Every row comes from one small tree of marks. The marks that hang from a mark follow it in brackets, in alphabetical order. Every link used is in the known rows. Which tree was each row made from?
Known rows
E{A Z{N U}}: [ 14 -15 -46 -12  -3   4   3  25   1  -7  -8  -1  -5   7   4  -3  -4  19
 -17  15   8 -16]
U{Z{E{A{C{K{J}}}} N}}: [  6 -17 -30   3  -4  12  13   6   7  -4   4 -18 -34  13   8 -17  10   3
 -11  17  16   3]
J{F}: [  1  -1   1 -14  -6  -8  -7   1   0   2  -7   4   5  -3  -7   6  -6   8
  15   4   7   9]
J{F K{C{A}}}: [ 12  -1   2 -14   0   7  -9   6  12  -2 -15   7  -2   0  -2 -14 -11   5
  26  -4   2   8]
E{Z{N U}}: [  9 -20 -29 -13  -7   5  -6  10   1   3 -14  -5  -9   3   3  -8   0  23
 -12  19  12  -1]
J{F K{C{A{E{Z{U}}}}}}: [ 12  -7 -14 -20  -4  11 -11  12   9 -12 -25   7 -12   0   0 -16 -16  12
  20   3  13  12]
E{A{C{K}} Z{N U}}: [ 20 -17 -52 -15   0  10  12  34   8 -14  -7  -3 -10  10   0 -11  -3  18
 -21  11  16  -2]
N{Z{E}}: [  2 -13  -7 -20  -1   4   4 -10   3 -14 -19 -14 -18  -5   6  -6  -2   7
  -1  14   8  12]
U{Z}: [ -3  -3 -10   3  -4   3  -4  -9  -1  17   1 -14 -13   3   3   3   2 -16
   2   3   1  -4]
Z{E}: [ -5  -3  -3  -4  -3  -1   6  -4   3 -18  -5  -3 -15   3   8  -5   0  12
  -2  13   5   4]
C{A{E{Z{N}}} K{J{F}}}: [  9 -13 -30   0  -3  11  12   9  11 -15  -5  -3 -29   0  -6 -20  17   1
   5   0  -4  11]
Z{E U}: [ -3  -2   2  -4  -8   2   1  -1  -1 -22 -18   8 -17   3  15  -7  -6  34
  -9  19  11   1]
C{A{E{Z{N U}}} K}: [ 10 -11 -32  -4   3  10  13  13  13 -19 -11   0 -27  -2   6 -19   9   4
 -14   4  -7   0]
E{A{C} Z}: [  9  -3 -49 -13   2   1  12  24   2 -14   6 -10   0  11  -7   6  -4  -6
  -8  -1  12  -3]
N{Z{E{A} U}}: [  8  -8 -13 -19  -3   6   5   3   0 -23 -26  -2 -18  -3  13  -4  -9  23
  -8  16  10   0]
K{C{A{E{Z}}} J{F}}: [  6  -8 -18   6  -8  16  -4   6   6 -22  -6  -4 -25   6 -11  -9   6  12
   9   1   9  27]
E{A{C{K}}}: [ 11   4 -23  -3   7   5  18  25   7 -17   7   2  -1   7  -2  -4  -2  -4
  -9  -9   6  -1]
Z{E{A{C}} N U}: [  9 -16 -21 -12  -4   3  11  21   3 -30 -10   5 -20  11  14 -14  -7  47
 -28  31  28   3]
A{C{K} E{Z}}: [  5 -13 -37 -12   1  12  14  21   7 -27  -5 -13 -22   4  -7 -14  -3  -8
 -11   1  28  28]
U{Z{E}}: [ -7  -5 -13   0  -7   2   1 -12   1   3  -3 -17 -25   5  10  -1   3  -6
   0  13   6  -1]

Write each row's tree
[  1 -22 -34 -11  -3   5   2  12   1 -13  -5 -13 -20   2  -1 -10  -2   1
 -13  16  22  12]
A{E{Z{N}}}
[  4 -19  -5  -9  -8   4   1   4   3 -17 -18   5 -23   5  16 -18  -2  47
 -20  34  19   4]
Z{E N U}
[ 18 -18 -56 -16   4   8  17  31  11 -11   3 -12  -9  11  -5 -10   2   1
 -17   6  12   1]
E{A{C{K}} Z{N}}
[  8  -3  -4  -1  -3  10   8   9   6  -8   0   0  -8   5 -11 -13   6   6
   7  -6  16  25]
A{C{K{J{F}}}}
[ 12 -16 -23 -11  -3   8  15  24   8 -31 -12   6 -24  10  15 -20  -4  44
 -28  27  23   3]
Z{E{A{C{K}}} N U}
[ -2 -10 -26  -8  -6   6  -1  11  -4 -19 -14  -3 -18   0   3  -4  -8   7
  -9  10  21   9]
A{E{Z{U}}}
[  6 -22 -36 -16  -4   8   4  21   0 -24  -9 -10 -21   7  -2 -12  -9  20
 -23  21  44  27]
A{C E{Z{N U}}}
[  2 -21 -31 -11  -6   7  -1  14  -1 -16 -14  -5 -21   1   4 -11  -6  16
 -16  20  26  11]
A{E{Z{N U}}}
[  6  -4 -26   2  -3  10  12   7   9 -17  -5  -1 -26  -1  -6 -14  15  -6
  11  -7  -8   9]
C{A{E{Z}} K{J{F}}}
[  1   3 -11  -4  -5   1   8  11  -2 -30 -13  11 -15   5  17  -2  -8  31
 -12  15   8 -11]
Z{E{A} U}
[ 11  -5   4 -16  -3   9 -14   8   9   0 -18   6   0   0  -3 -15 -16   6
  27  -2  14  14]
J{F K{C}}
[  3 -10 -28  -6   0   2   5   8   4 -17  -7  -2 -21   1   4  -7   3  11
 -15  12   2  -2]
C{A{E{Z{N U}}}}
[  6  -8 -25   1   2  13   1   9  10 -25  -5  -7 -22   5  -1  -6  -1   1
 -11   3   1  15]
K{C{A{E{Z}}}}
[ 20 -17 -49  -7  -3  15  13  32   6 -14  -5  -2 -14  12  -2 -15   3  21
 -18   8  18   0]
E{A{C{K{J}}} Z{N U}}
[  9 -16 -20  15  -6  25  -2   9   5 -24  -7  -3 -33  10  -2 -19   9  23
 -13   8  10  19]
K{C{A{E{Z{N U}}}} J}
[  7 -15 -18  -8  -5   3   7  16   2 -24 -13   8 -20   8  18 -13  -5  45
 -24  30  16  -8]
Z{E{A} N U}
[  4   0 -21  -7   2   3  21  15   8 -32   1  -2 -16   9   6  -8  -1   8
 -10   6  10   3]
Z{E{A{C{K}}}}
